What can hang from each mark
J260: J275
J354: J56
J117: J56 J260 J630
J730: J275
J275: J56 J730
J634: J621 J630
J56: J117
J71: J264 J621
J621: J71 J354
J65: J630
J630: J65
J264: J634

Known rows, with every way that one mark hangs from another
{J264 {J634 J630}}: [ -8,  13,   4,  -5,  11,  -3, -21, -30,  28,  31,  27,  28, -40, -19,   5,
 -16,   2, -13,   2, -11, -21,  34,  22, -35,  23,   3,  33, -43,   2]
{J56 {J117 J630}}: [ -9,  33, -17, -48,  80, -14,   3, -24,  20,   1,  -5,   5, -28, -26,  42,
   1, -24, -49,   6, -17,  22,   1,  14,  12,  39, -10, -21,  12,  -4]
{J634 {J621 {J71 J264} J354} {J630 J65}}: [-23, -22, -11,  43, -85,  10, -33,  -5,  13,  41,  34,  54,  17,  33, -17,
  12, -21,  47,  37,  13,  15,   1,  18,  -9, -70,  46,  24, -23,  -2]
{J71 J264 {J621 {J354 {J56 {J117 J260 J630}}}}}: [  5,  24, -27,  36,  12, -19,  -1,  25, -12, -23,   4, -32,  19, -21,  25,
 -17,  39,  36,  28, -34,  14,  10, -27,  51, -37, -19, -21,  39, -27]
{J621 {J71 J264} {J354 {J56 {J117 J260}}}}: [ -1,  25, -22,  21, -12, -32,  35,  67, -55, -72,  -6, -39,  22,  14,   2,
 -21,  15,  -9,   1,   9, -36,  -5, -44,   5, -30, -10,   9,  40, -13]
{J634 J621}: [ -3, -11, -26,   2,  17,  19,  14, -16,   3,  27,  42,  31, -18,   1,  -9,
 -17, -28,  -1,  -9,  17,  25,  -1,  15,  -9,   2, -12,  36, -16,   8]
{J634 {J621 J71} {J630 J65}}: [-32, -11,  -4,  -2, -62,  17,  -1, -58,   8,  50,  52,  63, -17,  41, -18,
  28, -35,  26,  -2,  15,  22, -12,  23,  -8, -18,  47,   5, -40,   2]
{J65 J630}: [ -6,  14, -26, -21,  29,  27,   1, -34,  26,  20,  15,   6, -18, -19,  37,
   9, -19, -20, -18, -11,   2,  15,   8,   8,  54,  -3,  31,  -2,  -2]
{J730 {J275 {J56 {J117 J260 {J630 J65}}}}}: [  19,  -40,   25,  -79,   35,  -42,  -45,  -12,  -31,  -19,  -41,  -28,
    2,  -28,  -11,   15,   49,  -25,   20,  -29,   14,  -11,   -6,    1,
   46,  -27, -115,   62,    7]
{J117 J56}: [ 10, -15, -22, -23,  25,  10,  34,   1,  -2, -16, -14, -16,   9,   1,   0,
  -1, -26, -14, -13,  23, -19, -11, -22, -13,  18, -29,  30,   4, -11]
{J621 J71}: [-19,   1, -42, -22,   3,  21,  58,  -6, -15, -28,  13,  21, -22,  28,  -2,
   9, -21, -39,  -2,  31, -22,  -7,  -4, -10,   5,  -2,  55, -23,   8]
{J621 J71 J354}: [-19, -19, -59,  -6, -22,  14,  44,  28, -14, -16,  -2,  26,  -9,  31,  -2,
 -13,  -3, -32, -15,  40, -24,  11,  -6, -38, -19, -19,  55, -33,   3]
{J275 {J56 {J117 J630}} J730}: [ -6,  19,  11, -15,  80, -26,  22,  -5,   2,  -5, -49, -14, -25, -50,  45,
  53, -30, -40, -15, -18,  37, -12,  20,  16,  41,   5, -58,  22,  18]
{J56 {J117 {J260 J275} J630}}: [ 13,  32,  26, -68,  62,   8, -18, -39,   8, -21,  -8, -21,  17,  -2,  16,
  -8,  32, -29,  22, -49,  -5, -35,   5,  23,  54,  -7, -45,  40,  11]
{J56 {J117 {J260 {J275 J730}} {J630 J65}}}: [ 21,   7,  21, -74,  57,   5, -36, -55,   5,   1, -11, -33,  33, -13,   2,
  24,  -4, -25,  -5, -42,  28, -53,  32,   5,  66,   2, -90,  69,  10]
{J264 {J634 {J621 J71} J630}}: [-39,  12,  14,  32, -58,   0,   5, -56,  22,  22,  66,  64, -44,  22, -12,
  -5,  -4,  17,   4,   4,  -9,  13,  36, -25, -46,  28,  50, -92,  10]
{J354 {J56 {J117 J260 {J630 J65}}}}: [ 10,  21,   2, -54,  33, -35, -12,  -2, -18,  -5,  -3, -47,   5, -17,   5,
   5,  -5, -14, -33, -15,  16,   2, -18,  10,  52, -11, -80,  55, -43]
{J730 {J275 {J56 {J117 J260}}}}: [ 24, -30,  11, -55,  55, -36,   1,  13, -59, -46, -30, -23, -11, -23, -11,
 -13,  56, -36,   8, -20, -14, -14, -23,  -7,  51, -42, -64,  59,  37]
{J260 J275}: [ 22, -11,  12, -36,  34,  46,   8,  -4,   5,   4,  -8,   9,   5,  23, -13,
 -18, -11, -35,  -2,  15, -16, -22,   2,  -4,  47,  -7,  35,   5,  34]
{J621 J71 {J354 J56}}: [-15,  -5, -39,  14, -42,   6,  63,  68, -24, -21, -21,   0, -12,  41, -12,
 -17, -12, -23, -62,  63, -28,  17, -33, -29, -11,  -8,  44, -33,  -7]
{J71 {J621 {J354 {J56 {J117 J630}}}}}: [ -8,   9, -30,  21,  14, -11,  21,  17,   1,  20,  -5,  11, -22,  -4,  36,
 -21,   0,   3, -34,   8,  40,  27, -10,  23, -11, -26, -21, -15, -14]
{J117 J260 J630}: [ -4,  24, -38, -53,  41,  10,   5, -21,  18, -12,   2, -24,   1, -22,   8,
   9,  32,  -9,  19, -36, -14,  -5,  -6,   8,  36, -13,  -6,  20, -27]
{J71 J621}: [  1, -20, -54,   1,  27,  35,  37, -31,  -9,  18,  41,  34, -23,   1,   5,
  -5,  -7,   0,  13,  10,  19,   7,   4,  15,   2, -30,  48, -13,   9]
{J260 {J275 {J56 {J117 J630}} J730}}: [ 11,  13,  61, -21,  68,   3,   6, -11,   9,  -5, -65, -11,  -2, -20,  28,
  44, -20, -40, -12, -18,  29, -39,  24,  27,  52,  19, -60,  23,  49]

Rows
[  6, -22,  36,  77, -81, -24, -73,  33,  18,  61,  30,  16,   4,  -5, -34,
 -35, -17,  58, -12,  22,  13,  50,  14, -34, -58,  19,  14, -31, -22] : {J71 {J264 {J634 {J621 {J354 J56}} {J630 J65}}}}
[ 17,   9,  20, -49,  26,  35,  12, -35,  28, -31, -49, -60,  53,   2,  -8,
  30,  19,   9,  -6, -33, -20, -69,  -4,  16,  41,   6, -33,  35,   2] : {J117 J56 {J260 {J275 J730}} J630}
[  3, -15,  32,  40, -34, -10, -78, -42,  28,  54,  64,  36,  -5, -19, -24,
  -8, -26,  42,  46, -10,  21,  25,  43, -15, -42,  23,  25, -22,  -7] : {J71 {J264 {J634 J621 {J630 J65}}}}
[ -19,   -9,   10,   63, -104,    2,  -13,   35,    2,   36,   14,   28,
   14,   43,  -27,    7,  -32,   56,  -10,   34,   10,    8,   -8,    1,
  -61,   59,   15,  -23,  -12] : {J634 {J621 {J71 J264} {J354 J56}} {J630 J65}}
[ -3,   6,  -1,  54,  -3,  14, -25, -45,  24,  22,  57,  39, -23, -23,   6,
  -5,  10,  37,  74, -28,  -2,  29,  25,  22, -40,   7,  65, -34,   8] : {J71 {J264 {J634 J630}} J621}
[ 11, -31,   6,  77, -71,  -7, -51,  19,   5,  50,  31,  19,  -1,  -6, -20,
 -22,   3,  59,   9,  17,   8,  58,   2, -12, -57,   1,  26, -30, -21] : {J71 {J264 {J634 {J630 J65}}} {J621 {J354 J56}}}
[ 21, -17,  66, -35,  48,  -4, -24, -23,  -1,  17, -57, -12,  13, -15,  11,
  54, -36, -32, -15,  -7,  46, -36,  31,  12,  52,  17, -89,  37,  35] : {J260 {J275 {J56 {J117 {J630 J65}}} J730}}
[  1,  52,  -3, -41,  53, -28,  17,   8, -10, -27, -11, -47, -10, -22,  25,
  -5,  12, -21, -28, -27,  -2,  -2, -26,  24,  52,  -9, -52,  39, -30] : {J354 {J56 {J117 J260 J630}}}
[-34,  15,  18,  47, -53, -47,  10,  14,   5,  -7,  21,  22, -34,  18,   5,
 -37,  -6,  -3, -49,  32,  14,  34,  18, -27, -73, -11,   3, -83, -16] : {J264 {J634 {J621 J71 {J354 {J56 {J117 J630}}}}}}
[ 18,   4, -35,  47,   9, -19,  14,  42, -50, -29,  24, -25,  20, -12,   9,
 -35,  30,  30,  14, -11,   4,  10, -36,  30, -32, -38,   1,  52, -12] : {J71 J264 {J621 {J354 {J56 {J117 J260}}}}}
[ -9, -10, -49,  22, -19,  15,  26,  46, -10, -37,  -6,  11,  12,  20,  -2,
  -7,  -8, -17,  38,  30, -30,   6, -10, -11, -48,  -2,  75,  -7,   5] : {J621 {J71 J264} J354}
[ -6,   3, -28,  42, -38,   6,  47,  86, -21, -42, -25, -16,   8,  30, -12,
 -10, -18, -10,  -9,  52, -35,  10, -35,  -1, -39,  10,  66,  -6,  -5] : {J621 {J71 J264} {J354 J56}}
[  2, -35,  14,  57, -61, -16, -92,  -6,  29,  67,  49,  41,   7, -15, -25,
 -30,  -7,  50,  34,   0,  18,  44,  38, -44, -67,   6,  24, -32, -13] : {J71 {J264 {J634 {J621 J354} {J630 J65}}}}
[ -35,    5,   17,   69, -105,  -15,   10,   18,   11,   29,   32,   44,
  -35,   37,  -22,  -31,    4,   33,  -56,   37,  -16,   37,    7,  -45,
  -60,   24,   40, -101,   -4] : {J264 {J634 {J621 J71 {J354 J56}} J630}}
[ 12,   9,  69, -29,  52,  -1,  -6,  -6,   4,  -5, -53,   2,  -4,  -4,  27,
  22,   2, -36,  11, -15,  11, -17,   3,  31,  39,   8, -43,   9,  36] : {J260 {J275 {J56 {J117 J630}}}}
[ 30, -16,  32, -16,  29,  26,  21,   6, -29, -25, -38, -36,  26,  -7, -21,
  33,  28,  -5, -12, -16, -19, -45,  -6,   2,  52,  -1, -23,  42,  42] : {J117 {J260 {J275 J56 J730}}}
[ 13, -19, -40,  67, -16,  20,  25,  60, -17,   1,   4,  -1,   8,   3,  -3,
 -25,  -5,  30,   5,  31,   6,  25, -28,  23, -42, -20,  58,   5,  -4] : {J71 J264 {J621 {J354 J56}}}
[ 17,   0,  49, -33,  15,  23,  -4,  -3,   3, -21, -47, -29,  23,  -1,  -8,
  29,  57,   3,  25, -34, -24, -24, -18,  28,  37,   5, -28,  16,  14] : {J117 {J260 {J275 J56}} J630}
[  2,  13, -20, -48,  21,   3,  15, -21,  18, -32, -23, -47,  27, -13,   5,
  15,  28,  12,  12, -28, -27, -22, -28,  11,  18, -19, -13,  19, -41] : {J117 J56 J260 J630}
[-17,  20,  15,  66, -72, -14,   3,  54,   9, -15,  -5,   7, -13,  17, -10,
 -18,   5,  12,  -1,  25, -50,  39, -12, -21, -54,  32,  62, -54,  -8] : {J621 {J71 {J264 {J634 J630}}} {J354 J56}}
[ 26, -21,  25, -62,   4,  28, -20, -45,  21, -11, -40, -58,  67,   5, -24,
  39,   2,  15, -10, -22,  -2, -66,   4,   2,  41,   3, -61,  49, -12] : {J117 J56 {J260 {J275 J730}} {J630 J65}}
